What can hang from each mark:
T: N W
S: Q W
N: T W
Q: P S
P: T
W: G N P S T
G: P

Known rows, with every way that one mark hangs from another:
S(Q(P)): [ 26  24 -13 -26  28  -3  -7 -80  11 -43   5 -11  -2   7  -3 -14 -17  -2
  18 -11 -39   2]
S(W(G N P T)): [ 26  -6 -15  25 -28  18  17  12 -21  46  11   1  -4 -39 -38  10 -10   4
  11  42  18   1]
N(T): [ 25  52 -14 -22  -7  13  10 -38  24 -24  -8 -15  15  22  24 -12   4 -14
  14 -10 -41   6]
P(T(W)): [-15  12 -13 -29  -8  27   5 -17  33 -33  -6   2  10   3  -8  -5   8   0
  10  -8 -38 -10]
Q(P S(W)): [ -2  24   8 -55  -7  25   4 -75 -24  -4  16 -12 -31  -3  -6 -11   1 -15
  28 -23 -20   7]
P(T(N W(G S))): [ -8   0   6  13   2  32  15  17  13 -11 -19  14  27  -8   5  14  -4  15
  -6  -9 -32 -27]
W(G N P S T): [ 50 -26 -22  61  -9  17  15  19  32  16   8   6  14 -31 -39  10  -5  10
  -2  41   9 -18]
W(G T): [ 33   6 -18  26  -3   6  12 -14  28  -9  -4  -8   5 -19 -42  -4  -5   4
   6  23 -15  -2]
Q(P(T(N)) S): [-23   1  29 -24   2  34  13 -35   2 -31  12   0 -24  31  -2  -8   3 -22
  12 -31 -30   3]
G(P(T(N W(S)))): [-19  10   2  18   8  46  18  14  55 -32  -7  10  33 -19  19  -1   0  12
   1 -31 -23 -14]
T(N W(G)): [ -4  22  13 -14 -20   4   3  -5 -17   6 -16  -4  12 -21   0   3  -5  16
  -8  -7 -30  -1]
S(W(G(P) N T)): [ 19  16  -7  56 -19   7  19   0   1  36  -4   5 -15 -47 -36   3 -16  15
  19  18  21  12]
N(W): [ 27  16 -12 -22  -1   5   2  -9   6 -11  -9 -18  10   4  26  -7   7 -13
   4   6 -34  -5]
P(T(N)): [ -6  21  10  -1   0  28  16  -1   3 -29  -4  -4  13  21  -9  -3   4 -18
  10 -19 -21   7]
P(T(N(W(S)))): [ 12  -8   3  15  19  39  19  33   6 -20 -11   0  30  27  54   7   0 -20
   3  -6 -32 -27]
Q(P(T(N)) S(W)): [-33  10  29 -40  -2  46  18 -39 -37  -7  15   1 -27  21   7  -3  -2 -26
  24 -33 -22   3]
G(P(T)): [ -5  33 -12   2   4  20  13 -17  67 -40  -5  -4   9 -19 -39 -17  15   3
   7 -24 -16  12]
S(Q W(N P T)): [ 31   6 -25  19  -5  22  14 -21 -34  11  38  -1  23 -19 -23   7 -21  -2
  18  34   4   1]
S(W): [ 14  42 -11 -34  -9  20   7 -39 -21  -5   2 -15   6 -12  -8  -5   0  -9
  25 -11 -11  10]
Q(P S(W(G))): [  0  22  11 -46 -12  10   5 -66 -31  15   4  -6 -36 -22 -30  -5   0   2
  14 -16 -20   3]
T(N(W(P S))): [ 28  -7  -5  -9   6  34  12  32   5  -1   7 -14  43  -6  55   6   6 -13
 -13   6 -22 -22]
W(G P T): [ 28  -2 -25   5  -8  17  13   2  42  -3  12 -11  16 -40 -49  -5   4   6
  -9  33  -8  -2]

Rows:
[ 17  10   8  36 -33   7  20 -21 -50  36  16   4 -19 -21 -55  13  -7   2
  15  23   8   3]
Q(S(W(G N T)))
[ -5 -12  -4  -3  10   7  -5 -50   4 -25  -3  18 -21  24  10   1 -24   5
  22   0 -40 -13]
S(Q(P(T(W(N)))))
[ 45   4 -15   9  11   1   7   5  14   2 -23  -8  21 -18  16   7   2   7
  -8  13 -31 -28]
N(W(G S))
[ 56   9 -31  55  32   5  13 -31  26 -32   9   0  44 -22 -39   7 -22  21
   3  23 -27 -24]
W(G S(Q) T)
[  8  21  -5  -7 -13  35  20 -38 -18  -7  33 -11   4 -11 -32  -3   0 -15
  24   5 -10   2]
Q(S(W(T)))
[ 40  12 -29 -26   6  33  14  10  46  -5   2 -13  43   8  77  -2  11 -15
  -9  14 -45 -29]
N(T W(P S))
[ -5  14   5 -34 -28  15   4  10  -5  12   0  -6  24 -40  -7   3   3  19
 -23   4 -23  -1]
T(N W(G P))
[-11  -2  15 -16  12  33   9 -20  16 -29  -9  -1 -22  33  18 -10  -8 -24
  22 -22 -26   3]
Q(P(T(N)))
[ 19   4 -27 -33  -6  37   1 -14  49 -22  11  -6  35 -32   6  -1  10  11
  -5   1 -24 -22]
T(W(P S))
[  3  25   4  35  -6  26  24  10  -4  21   2  -5  13 -47 -16  -1 -16   9
  10   0  10  15]
S(W(G(P) T(N)))
[ 25  -6 -12  37  -8  16  15  19  31   3  -7  13  12 -20 -47  13   9  11
  -9  15  -1 -18]
W(G N P(T) S)
[ 47  15  -4  51  -8 -10   7 -13   0  11 -21   4   3 -16 -29  11  -5  15
   5   6  -3 -10]
W(G N S)
[ 48   8 -33 -13  27  14   4 -13  19 -28  21 -12  60 -19  21   3   0   6
 -14  16 -39 -29]
N(W(P S(Q)))
[ 29 -13 -13  23  15  15   6 -54 -35   4  16   4 -24  12  12   2 -42 -10
  45  21  -7  -2]
S(Q(P) W(N T))
[ 25  -8 -12  13 -24   9   1   7  17  20  -6   9  13 -44 -15  14   2  29
 -13  20  -9 -22]
T(W(G N P S))
[ 43  -3 -14  97   1   7  18   9  52   7 -10  10   4 -40 -36   3 -12  22
   6  18  12  -7]
W(G(P) N S T)
[ 31  17  -5   7 -30 -12   4  -4  -2  20  -4  -4  -3 -33 -52   3   8  12
 -11  18   2   9]
W(G N P)
[ 16  30 -13 -42  23  11  -3 -83 -29 -21  11  -9  -5  -3   8  -9 -24  -3
  33 -14 -29   2]
S(Q(P) W)
[ -8  20 -19 -47  -9  44  16  -9   9  -9  16  -6  17 -16 -28  -4  14 -12
  12  -4  -9   2]
S(W(P(T)))
[  9  14   3  -2  -1  33   6  -8   5 -20  -5  -2  31  -3  37   4  -7   3
   6 -17 -27 -17]
T(N W(S))
[-24   8   9 -17 -10  35  10   2   4 -24  -7   3  16  14  13   1   0  -5
   7 -16 -35  -5]
P(T(N W))
[  8  11 -14 -20  34  13   1 -65  26 -54   4   1  -4  22 -12 -12 -12  -5
  20 -12 -42  -5]
S(Q(P(T)))
